Every row comes from one small tree of marks. The marks that hang from a mark follow it in brackets, in alphabetical order. Every link used is in the known rows. Which tree was each row made from?
Known rows
nisu[gezim[govut nepurat[sapub] sadu]]: [-0.03 -0.03  0.22  0.18 -0.29  0.03 -0.11  0.05  0.14 -0.13  0.05  0.19
  0.20 -0.03  0.24 -0.04 -0.14  0.16  0.01 -0.03  0.12 -0.02 -0.01  0.50
 -0.23 -0.09  0.10  0.00]
nepurat[sapub[nisu sadu]]: [ 0.30 -0.02 -0.25 -0.15 -0.24 -0.11  0.12  0.21  0.12  0.16 -0.20 -0.27
  0.07 -0.05 -0.14  0.01  0.30 -0.19 -0.05  0.00 -0.16  0.00  0.04  0.17
  0.13  0.51  0.08  0.10]
botefe[gezim]: [-0.12 -0.05 -0.39  0.02 -0.11  0.39 -0.10 -0.22 -0.04 -0.19 -0.09 -0.36
 -0.06  0.04 -0.07 -0.23  0.03  0.10 -0.33  0.15 -0.07  0.32 -0.05  0.00
  0.04 -0.12 -0.10 -0.04]
dugisid[sapub[botefe[gezim[nepurat]] nisu sadu]]: [ 0.00  0.00 -0.13 -0.03  0.12 -0.08 -0.21  0.11 -0.32  0.20  0.09 -0.16
 -0.11 -0.37  0.06  0.30 -0.13  0.04  0.36 -0.23 -0.05 -0.12 -0.28  0.19
  0.00  0.11  0.27 -0.10]
govut[maki]: [-0.10  0.06 -0.17  0.11 -0.18  0.04  0.24 -0.32  0.08 -0.11 -0.14 -0.20
  0.05  0.11 -0.11 -0.45  0.31  0.11 -0.06  0.05 -0.17  0.30  0.02  0.08
  0.25  0.23 -0.13  0.32]
nisu[gezim[govut nepurat sadu[sapub[botefe]]]]: [-0.07  0.02  0.38  0.30  0.29  0.06  0.00 -0.03 -0.13 -0.02  0.22  0.37
  0.09  0.04  0.12 -0.01 -0.19  0.24  0.16 -0.04  0.04 -0.25 -0.09  0.13
 -0.26 -0.12  0.14 -0.14]
dugisid[sapub]: [ 0.00 -0.01 -0.28  0.19 -0.07  0.06  0.02  0.03 -0.15 -0.18 -0.19 -0.25
 -0.02  0.32 -0.13 -0.03 -0.04  0.05  0.12  0.03 -0.19  0.34 -0.01  0.22
  0.15  0.12  0.05  0.22]
gezim[nisu sadu]: [ 0.02 -0.18 -0.14  0.17 -0.20  0.33  0.05 -0.02  0.12 -0.12 -0.35  0.15
  0.15  0.19 -0.28 -0.12  0.00  0.02 -0.02  0.22  0.14  0.20  0.25 -0.11
 -0.01 -0.22  0.01 -0.07]
nisu[gezim[govut]]: [-0.22 -0.20  0.14  0.16 -0.16  0.09  0.07  0.04 -0.02 -0.13  0.14 -0.17
  0.20  0.20  0.26 -0.17  0.00  0.14 -0.14  0.06 -0.28  0.26  0.08  0.08
 -0.15 -0.10  0.03  0.09]
gezim[govut[maki] nisu sadu]: [-0.23 -0.07  0.13 -0.01 -0.24  0.13  0.13 -0.26  0.17 -0.03 -0.09  0.35
  0.30  0.03 -0.06 -0.19  0.03  0.16  0.00  0.11  0.21  0.12  0.18 -0.24
 -0.05 -0.28 -0.05  0.30]
nepurat[gezim[govut]]: [ 0.03  0.08 -0.04 -0.06 -0.09  0.08 -0.04  0.00  0.04 -0.32  0.05 -0.25
  0.15  0.03  0.31 -0.11  0.05  0.04 -0.33  0.10  0.08  0.15  0.31  0.19
 -0.03  0.04 -0.07  0.18]
maki[govut[gezim]]: [-0.04  0.08 -0.25  0.01 -0.07  0.25  0.18 -0.02 -0.12 -0.05  0.07 -0.02
  0.15 -0.06  0.37 -0.22  0.05 -0.07 -0.20 -0.06 -0.12  0.24  0.03  0.11
  0.24  0.15 -0.31  0.31]
sapub[nisu]: [ 0.05 -0.23 -0.12  0.06 -0.19 -0.04  0.06  0.09 -0.01 -0.06 -0.05 -0.18
  0.00  0.14 -0.07 -0.14  0.02 -0.15 -0.14  0.04 -0.16  0.25  0.16  0.12
  0.21  0.03  0.11  0.02]
dugisid[sapub[botefe nisu[gezim[nepurat]] sadu]]: [ 0.01 -0.06  0.14  0.20  0.07 -0.26  0.05  0.31 -0.36  0.25  0.09 -0.07
 -0.07 -0.13  0.14  0.24 -0.06  0.00  0.69 -0.23 -0.30 -0.04 -0.16  0.35
  0.01  0.20  0.32  0.02]
nisu[gezim[govut sadu]]: [-0.23 -0.26  0.05  0.20 -0.11  0.16  0.10 -0.08  0.11 -0.15  0.06  0.13
  0.31  0.07  0.19 -0.15 -0.13  0.16 -0.14  0.05 -0.06  0.32  0.18  0.10
 -0.30 -0.33  0.04  0.12]
gezim[nepurat sadu[sapub[botefe]]]: [ 0.19  0.14 -0.06  0.27  0.25  0.01 -0.01 -0.11 -0.05 -0.13  0.02  0.25
 -0.01  0.08 -0.23 -0.09 -0.11  0.17  0.14  0.01  0.18 -0.26 -0.09  0.19
 -0.05  0.11  0.10 -0.16]
sadu[sapub[botefe nisu[gezim[govut nepurat]]]]: [-0.05 -0.10  0.58  0.15  0.24 -0.22 -0.09  0.15 -0.25  0.12  0.38  0.13
 -0.06  0.04  0.27  0.08 -0.18 -0.08  0.22 -0.10 -0.19 -0.20 -0.21  0.16
  0.02  0.03  0.24 -0.20]
govut[gezim[nepurat sadu[sapub[botefe]]] maki]: [-0.07  0.32  0.20  0.21  0.30  0.07  0.26 -0.43 -0.06  0.01  0.09  0.44
 -0.07 -0.28  0.04 -0.24  0.07  0.22  0.16 -0.22  0.21 -0.37 -0.22  0.09
  0.12  0.08 -0.23  0.22]
nepurat[gezim[sadu] sapub]: [ 0.35  0.14 -0.31  0.03 -0.14  0.23  0.11 -0.05  0.22 -0.28 -0.30 -0.06
  0.07 -0.10 -0.07 -0.13  0.25 -0.08 -0.27  0.20  0.24 -0.01  0.32  0.37
 -0.15  0.24 -0.16  0.10]
dugisid[sapub[botefe nisu[gezim] sadu]]: [ 0.00 -0.12 -0.01  0.18  0.22 -0.10  0.22  0.30 -0.29  0.33  0.00 -0.17
  0.06 -0.08 -0.01  0.23  0.15 -0.09  0.47 -0.06 -0.56  0.05 -0.04  0.08
 -0.10  0.29  0.22  0.13]
sadu[sapub[botefe[gezim] nisu]]: [ 0.06 -0.10 -0.04 -0.01  0.39  0.20 -0.07 -0.09 -0.19  0.12  0.07 -0.17
 -0.25 -0.10 -0.19  0.03  0.08 -0.14 -0.19  0.12 -0.18 -0.13 -0.19 -0.20
  0.09  0.13  0.05 -0.24]
gezim[govut nepurat nisu]: [-0.11 -0.04  0.24  0.08 -0.37 -0.04 -0.22  0.07 -0.04 -0.17 -0.02  0.02
  0.15  0.22  0.16 -0.13 -0.20  0.15  0.17  0.04  0.28  0.00 -0.01  0.07
  0.06 -0.22  0.13 -0.14]
nepurat[sapub[botefe[gezim[govut]] dugisid sadu]]: [-0.17  0.24 -0.42 -0.49  0.11 -0.12 -0.05  0.06  0.14  0.20  0.12 -0.37
  0.21 -0.31  0.07  0.15  0.37  0.11 -0.30 -0.04 -0.18 -0.22 -0.14 -0.35
 -0.23  0.14 -0.03  0.03]
sadu[sapub[nisu]]: [ 0.21 -0.14  0.04  0.09  0.11 -0.09  0.06  0.10 -0.13 -0.02 -0.07 -0.18
 -0.24  0.29 -0.21 -0.03 -0.05 -0.24 -0.08  0.01 -0.25  0.19 -0.01  0.03
  0.26  0.22  0.07 -0.02]
botefe[gezim[govut nepurat nisu sadu[sapub]]]: [-0.04 -0.04  0.27  0.03 -0.01  0.27 -0.38 -0.14 -0.08 -0.06  0.02  0.27
 -0.15  0.00  0.01  0.11 -0.49  0.16 -0.04  0.01  0.47 -0.05 -0.10 -0.14
 -0.19 -0.42  0.05 -0.34]

Which tree is each row?
[-0.08  0.02  0.08 -0.11 -0.39  0.30 -0.38 -0.13  0.10 -0.11 -0.09  0.23
  0.12 -0.20  0.12  0.06 -0.22  0.12 -0.09  0.09  0.53 -0.15 -0.11  0.00
 -0.18 -0.34  0.05 -0.30] | botefe[gezim[govut nepurat[sapub] nisu sadu]]
[ 0.02  0.01  0.03 -0.13  0.52 -0.20  0.27  0.02  0.06  0.16  0.12  0.18
 -0.15 -0.10 -0.09  0.17 -0.05 -0.22 -0.12 -0.26 -0.16 -0.21  0.01 -0.28
  0.13 -0.11 -0.16  0.08] | govut[gezim[sadu[sapub[botefe dugisid nisu]]]]
[-0.15 -0.15  0.03  0.04 -0.26  0.16 -0.03 -0.01  0.15 -0.14 -0.14  0.25
  0.33  0.13 -0.05 -0.08 -0.11  0.12 -0.11  0.13  0.23  0.15  0.26 -0.20
 -0.15 -0.41  0.08  0.04] | gezim[govut nisu sadu]
[ 0.02 -0.10  0.16  0.11  0.00  0.16 -0.04 -0.03  0.05 -0.08 -0.14  0.27
  0.09  0.24 -0.20  0.05 -0.19  0.06 -0.04  0.15  0.18  0.00  0.13 -0.26
 -0.14 -0.18  0.03 -0.03] | gezim[govut nisu sadu[sapub]]
[ 0.08  0.07  0.42  0.07  0.09 -0.11  0.20 -0.29 -0.02  0.01  0.09  0.41
 -0.28 -0.21  0.09 -0.10 -0.26 -0.03  0.12 -0.34  0.17 -0.04 -0.18  0.22
  0.28  0.06 -0.19  0.22] | govut[gezim[nepurat sadu[sapub[nisu]]] maki]
[-0.22  0.25  0.24  0.01  0.24  0.05 -0.20 -0.42 -0.22  0.01  0.33  0.07
 -0.07 -0.23  0.18 -0.12  0.01  0.27  0.04 -0.04  0.11 -0.25 -0.38 -0.09
  0.00  0.10 -0.01 -0.02] | sadu[sapub[botefe[gezim[govut[maki] nepurat]]]]
[ 0.07  0.13  0.06 -0.13 -0.46 -0.16 -0.19  0.20  0.04  0.06 -0.11 -0.03
  0.20 -0.01  0.12  0.02  0.09  0.10  0.21 -0.01  0.26 -0.26 -0.02  0.08
 -0.02  0.26  0.10 -0.06] | gezim[govut nepurat[sapub[sadu]] nisu]
[ 0.07  0.33 -0.02 -0.17 -0.23 -0.01  0.10 -0.25  0.12 -0.18 -0.05 -0.21
  0.18 -0.14  0.24 -0.19  0.43 -0.02 -0.21  0.12  0.13 -0.04  0.10  0.26
  0.03  0.40 -0.25  0.42] | nepurat[gezim[govut[maki]] sapub]
[-0.11 -0.26  0.46  0.12 -0.29 -0.22 -0.09  0.17 -0.08 -0.02  0.29  0.00
  0.04  0.05  0.45  0.01 -0.32 -0.03  0.13 -0.12 -0.09  0.21 -0.03  0.36
  0.06 -0.19  0.22 -0.11] | sapub[nisu[gezim[govut nepurat]]]
[ 0.14 -0.15 -0.20 -0.20  0.27 -0.09 -0.02 -0.01  0.11  0.15 -0.02 -0.03
 -0.47  0.03 -0.29  0.23 -0.29 -0.25 -0.34 -0.14 -0.08  0.32 -0.07 -0.23
  0.01 -0.23 -0.02 -0.11] | botefe[gezim[sadu[sapub[dugisid nisu]]]]
[-0.19 -0.06 -0.40 -0.18  0.17  0.20  0.01 -0.03  0.18  0.12 -0.10  0.05
  0.00 -0.08 -0.34  0.05  0.07  0.03 -0.15  0.17  0.04  0.02  0.01 -0.59
 -0.22 -0.48 -0.08 -0.23] | sapub[botefe[gezim[nisu sadu]] dugisid]
[ 0.07  0.01 -0.20 -0.20  0.12 -0.40  0.23  0.38  0.08  0.45  0.02 -0.32
 -0.03 -0.08 -0.12  0.15  0.47 -0.26  0.15 -0.08 -0.52 -0.11 -0.06 -0.09
 -0.07  0.38  0.03  0.00] | nepurat[sapub[botefe dugisid nisu[gezim] sadu]]
[ 0.04 -0.02 -0.09 -0.04 -0.03  0.14  0.04 -0.09  0.17 -0.30 -0.03  0.05
  0.28 -0.07  0.28 -0.03 -0.07  0.10 -0.35  0.07  0.31  0.13  0.40  0.21
 -0.22 -0.13 -0.06  0.22] | nepurat[gezim[govut sadu]]
[ 0.21 -0.12 -0.05 -0.14  0.21 -0.44  0.05  0.18  0.02  0.10  0.04 -0.30
 -0.38  0.38 -0.28  0.13 -0.07 -0.31 -0.13 -0.14 -0.34  0.27  0.02 -0.13
  0.30  0.14  0.00 -0.07] | sadu[sapub[dugisid nisu]]
[ 0.16 -0.07 -0.14  0.12 -0.11  0.31  0.07  0.02  0.17 -0.19 -0.30  0.10
  0.01  0.03 -0.14 -0.06  0.02 -0.06 -0.09  0.27  0.32  0.09  0.42  0.02
 -0.14 -0.12 -0.14 -0.01] | nepurat[gezim[nisu sadu]]
[-0.07 -0.06  0.73  0.14  0.01 -0.32  0.04 -0.11 -0.13  0.16  0.35  0.13
 -0.23  0.10  0.28 -0.06 -0.14 -0.04  0.28 -0.20 -0.16  0.16 -0.25  0.19
  0.15  0.12  0.02  0.10] | sadu[sapub[nisu[gezim[govut[maki] nepurat]]]]
[ 0.04 -0.09 -0.21 -0.19  0.12 -0.34  0.08  0.14  0.09  0.14  0.03 -0.22
  0.01  0.09 -0.14  0.02  0.16 -0.16 -0.08 -0.04 -0.35  0.06  0.06 -0.18
  0.23 -0.06  0.09  0.00] | sapub[botefe dugisid nisu]
[ 0.13  0.04 -0.18 -0.38 -0.23 -0.26 -0.27  0.09  0.14  0.08  0.08 -0.32
 -0.39 -0.03  0.02  0.10 -0.10 -0.27 -0.14 -0.20  0.00  0.08 -0.26  0.18
  0.23 -0.05 -0.05 -0.26] | botefe[gezim[nepurat[sapub[dugisid nisu]]]]
[ 0.04  0.02 -0.16 -0.02  0.38 -0.08  0.11  0.12  0.12  0.14 -0.14  0.13
 -0.12  0.28 -0.55  0.10  0.11 -0.06  0.07  0.10 -0.09 -0.14  0.07 -0.50
 -0.08 -0.07 -0.03 -0.11] | gezim[nisu sadu[sapub[botefe dugisid]]]
[ 0.21  0.19 -0.26 -0.29 -0.18 -0.13  0.00  0.23  0.26 -0.05 -0.25 -0.39
 -0.20  0.17 -0.19  0.03  0.34 -0.31 -0.10  0.19  0.04 -0.03  0.23 -0.08
  0.08  0.22 -0.30 -0.07] | nepurat[gezim[nisu] sapub[dugisid]]
[-0.20 -0.04 -0.25  0.17  0.17  0.49 -0.10 -0.11 -0.17  0.02 -0.23  0.14
  0.07 -0.15 -0.28  0.18 -0.02  0.13  0.19  0.24  0.12 -0.07 -0.04 -0.28
 -0.26 -0.37  0.06 -0.12] | dugisid[sapub[botefe[gezim[nisu sadu]]]]
[ 0.29  0.16 -0.16  0.15  0.42  0.23  0.14 -0.08 -0.02 -0.15 -0.08  0.09
 -0.02 -0.05 -0.24 -0.07  0.15  0.02 -0.17  0.22  0.11 -0.19  0.21  0.09
 -0.16  0.25 -0.12  0.01] | nepurat[gezim[sadu[sapub[botefe]]]]
[ 0.08  0.08  0.20  0.02  0.32  0.23 -0.03 -0.01 -0.04 -0.04 -0.07  0.28
  0.14 -0.05 -0.09  0.13  0.08  0.02 -0.05  0.28  0.28 -0.38  0.26 -0.24
 -0.29  0.01 -0.06 -0.05] | nepurat[gezim[govut nisu sadu[sapub[botefe]]]]
[ 0.09 -0.03 -0.18  0.03  0.17 -0.19  0.13  0.23 -0.19  0.23 -0.06 -0.17
  0.16 -0.11 -0.10  0.23  0.10 -0.06  0.36 -0.10 -0.33 -0.04 -0.03  0.07
  0.05  0.30  0.26  0.20] | dugisid[sapub[botefe nisu sadu]]
[-0.13 -0.07 -0.03 -0.23  0.20  0.07 -0.15 -0.05  0.09  0.09  0.01  0.10
 -0.22  0.11 -0.18  0.29 -0.29  0.02 -0.29  0.00  0.13  0.16  0.01 -0.58
 -0.23 -0.45 -0.08 -0.09] | botefe[gezim[govut nisu sadu[sapub[dugisid]]]]
[-0.04  0.08  0.01  0.01 -0.24  0.15 -0.04  0.08 -0.18 -0.03  0.04  0.24
  0.01  0.01  0.40 -0.14 -0.16 -0.09  0.20 -0.07  0.16  0.04 -0.05  0.09
  0.31 -0.03 -0.25  0.00] | maki[govut[gezim[nepurat nisu]]]
[ 0.02  0.29 -0.12 -0.30 -0.31 -0.30  0.01  0.21  0.20  0.15 -0.12 -0.16
 -0.18 -0.08  0.09  0.04  0.15 -0.03  0.23 -0.27  0.09 -0.24 -0.13 -0.15
  0.17  0.19 -0.24 -0.03] | govut[gezim[nepurat[sapub[dugisid sadu]] nisu]]
[-0.14 -0.08  0.44 -0.15  0.20 -0.51  0.18  0.06  0.03  0.29  0.35 -0.09
 -0.27  0.20  0.08  0.11  0.00 -0.18  0.03 -0.22 -0.51  0.35 -0.11 -0.21
  0.10  0.09 -0.15  0.26] | sadu[sapub[dugisid nisu[gezim[govut[maki]]]]]
[-0.25  0.07 -0.06 -0.03 -0.02  0.19 -0.33 -0.19 -0.15 -0.12  0.25 -0.05
  0.16 -0.21  0.39 -0.11 -0.11  0.31 -0.13  0.02  0.17 -0.16 -0.21  0.03
 -0.05 -0.28  0.13 -0.20] | sapub[botefe[gezim[govut nepurat]]]
[-0.06  0.07  0.14  0.00 -0.24  0.09 -0.19  0.01  0.08 -0.02 -0.05  0.36
  0.42 -0.12  0.03 -0.01  0.07  0.10  0.18  0.15  0.39 -0.53  0.00  0.04
 -0.13 -0.17  0.18 -0.18] | gezim[govut nepurat[sapub[botefe]] nisu sadu]
[ 0.02  0.16 -0.29 -0.04  0.45 -0.25  0.10  0.04  0.04  0.01  0.02 -0.30
 -0.15  0.34 -0.38 -0.03  0.24 -0.03 -0.06  0.01 -0.35 -0.05 -0.11 -0.24
  0.11  0.24 -0.03 -0.08] | sadu[sapub[botefe dugisid]]
[ 0.18 -0.01  0.12  0.04 -0.32 -0.03  0.00 -0.06  0.15 -0.12 -0.08  0.27
 -0.02 -0.30  0.25 -0.01 -0.15 -0.13 -0.07 -0.26  0.27 -0.16 -0.09  0.42
  0.21 -0.08 -0.06 -0.03] | govut[gezim[nepurat[sapub[nisu]] sadu]]
